In the rows, 128 means zero.
Known rows, with every step that occurs:
R Y P: [104 136 128 163 135 188 123 135 115 134 127 146 110  84 167 107 154 140
 124 110  90 158  81]
G W Y: [106 172 140 145 101 169  99 132 111 131 116 135 120  96 149 121 172  71
 100 112  81 108  96]
G P Y W K: [121 139 109 154 108 183 115 148 111 131 117 153 150  83 157 120 149  75
 119 116 194 181 139]
G R Y: [141 148 138 150 121 183 131 131 124 134 114 125 126  83 150 112 151 107
  91 111  76 166 107]
E W K: [ 78 149 110 145 122 148 115 151 125 125 124 120 115  81 123 110 151  67
 150 125 149  74 174]
G P Y R: [136 113 115 130 117 211 110 128 109 139  98 151 135  66 161 103 167 103
 159 109 178 195 105]
P G: [111 132 148 129 108 177 104 135 108 135 104 145 121  95 161 114 136 120
 122 122 104 131 111]
P G W: [109 143 155 129  92 174 122 120 112 140  85 145 119 101 173 111 143 101
  76 115  78 152 111]
G W: [ 94 151 141 140 106 164 110 126 116 128 101 133 123  89 164 116 158  84
  99 108  90 133 123]
K W G: [ 71 133  96 142 131 161  94 156 118 133 129 124 129  65 128 106 131 107
 172 123 163  89 141]
P Y: [100 137 118 145 132 183 105 126 110 126 103 155 135  78 149 115 164  94
 164 106 142 140 111]
K W: [ 75 148 108 153 114 163 102 145 117 126 115 128 129  78 141 106 144  93
 134 120 139  87 127]
K W G R Y: [111 143  99 155 129 177 132 148 130 144 125 114 131  66 125  99 133 109
 121 119 122 140 122]
A G: [105 131 121 126 110 171  85 137 108 115 123 136 129  83 161 134 157 102
 169 108 101 140  99]
G R: [116 133 155 138 109 175 107 144 120 125 107 123 135  74 146 110 152  91
 112 116  91 145 137]
R Y W G P: [154 126  93 134 133 179 107 158 112 142 158 139 138  81 164 126 116 131
 154 115 156 190 110]
P G R Y W K: [159 143 164 160  83 179 156 135 122 145 107 134 132 105 150 110 137 102
   4 133 104 197 135]
E W: [ 99 133 109 135 133 154 105 148 120 123 129 128 116  78 137 111 145  84
 178 119 130  84 144]
K W Y: [ 85 171 112 162 111 168  90 151 112 130 128 126 126  84 124 111 157  79
 138 128 130  62 101]
Y R: [119 118 150 133 111 180 102 128 113 128 111 128 118  72 153 107 166 114
 124 119 138 142 131]
R Y W K: [127 155 130 168 112 161 131 134 118 131 136 133 127 100 149 122 152 101
  66 122 136 147 138]
P G R: [130 127 168 128  95 186 118 140 116 139  92 137 129  88 153 106 136 108
  85 124  82 161 122]
W Y P G R: [120 132 179 149  88 203 114 155 110 142 104 149 119  86 150  99 155 112
  90 130  65 161  78]

Rows:
[ 97 141 153 166  82 199 124 159 115 146 100 140 122  83 139  87 147  99
  74 137  88 135  75] : K W Y P G R
[ 95 123 107 169 128 189 138 156 129 145 124 127 125  59 134  89 137 128
 118 120 112 166 106] : K W G R Y P
[108 127  97 112 133 180  78 165 111 136 138 133 132  65 153 121 123 120
 205 112 152 143 123] : W G P
[118 125 153 148  98 190 128 163 117 143 113 142 112  83 135  92 149  92
 118 136  80 130  94] : E W Y P G R
[ 82 133  73 128 128 175  86 171 117 141 133 125 137  62 141 106 116 106
 191 118 175 114 125] : K W G P
[ 92 114 156 141 108 190 112 143 108 137 102 155 113  87 170 101 139 138
 120 123  97 157  94] : Y P G
[109 111 113 124 132 159 111 167 128 130 132 115 127  57 120 106 132  84
 186 124 133 116 167] : E W G R
[145 146 149 168  97 169 146 141 126 131 123 123 136  92 144 116 153  90
  30 124 112 180 152] : G R Y W K
[ 85 131  61 137 137 191  99 157 114 143 116 144 146  57 138 104 130  95
 209 111 203 142 111] : K W G P Y
[137 100 137 147 121 181 116 152 115 129 118 147 155  62 138 111 144  92
 133 120 162 200 151] : P Y W G R
[ 78 163 141 149  97 156 117 130 120 128  99 125 121  91 149 114 164  69
  67 112 107 121 153] : G W K
[ 97 155 151 166  94 188 160 120 120 153  91 151 103 106 172  99 154 117
  21 116  74 182  90] : R Y P G W K
[ 78 148 133 165  97 190 111 154 108 145 111 148 115  91 144  95 147 112
 110 136 112 102  67] : K W Y P G
[122 125  84 122 117 201  90 138 104 125 111 158 145  76 172 131 155  92
 202  98 142 190  69] : A G P Y
[137 134 123 137 135 179 122 145 124 139 129 122 128  69 136 113 139 120
 131 113  98 169 124] : W G R Y
[ 92 141 136 151  88 187  97 137 107 123 120 146 116  91 170 124 182  89
 121 108  61 156  51] : A G W Y P
[110 118 140 126 123 173  99 158 121 130 121 120 134  59 134 111 137 106
 153 118 114 148 151] : W G R
[170 122 136 150  96 180 129 134 118 123 132 132 143  92 168 131 152 104
  80 112  82 214  95] : A G R Y W
[131 101 102 118 132 208 101 142 109 144 112 147 136  50 149 103 153 115
 198 111 204 199 118] : W G P Y R
[128 141 153 141 105 184  91 134 108 130 124 129 115  78 136 111 180 102
 124 125 130 118 102] : W Y R
[ 86 155 151 160 103 183 106 140 110 131 115 145 114  87 160 110 174  91
 101 114  71 131  78] : G W Y P
[ 62 152 119 175 112 180  96 158 112 131 127 138 119  77 136  97 160  98
 135 127 122  81  79] : K W Y P
[129 119 133 154 108 201 130 137 120 127 119 139 125  79 170 115 164 126
 113 106  53 216  64] : A G R Y P
[115 111 130 134 125 158  92 158 110 124 146 135 136  75 147 124 131 117
 155 124 157 139 156] : Y W G
[129 109 107 123 122 173  82 171 108 132 150 138 143  72 161 126 114 117
 173 119 172 165 140] : Y W G P
[116 107 107 151 143 180 143 160 132 141 137 129 112  59 133  94 137 117
 160 119 107 162 122] : E W G R Y P
[109 107  76 134 125 204 112 146 115 147 108 139 140  48 135  91 146 102
 190 117 229 171 119] : K W G P Y R
[110 110 176 142  95 197 124 149 114 139  91 148 123  81 165  95 140 127
  86 125  71 183 104] : Y P G R
[105 117  72 110 140 166  92 173 119 137 147 127 124  62 137 113 118  97
 236 116 167 113 144] : E W G P
[112 163 127 136  88 173  88 130 107 123 121 137 125  97 159 134 178  68
 126 107  69 132  72] : A G W Y
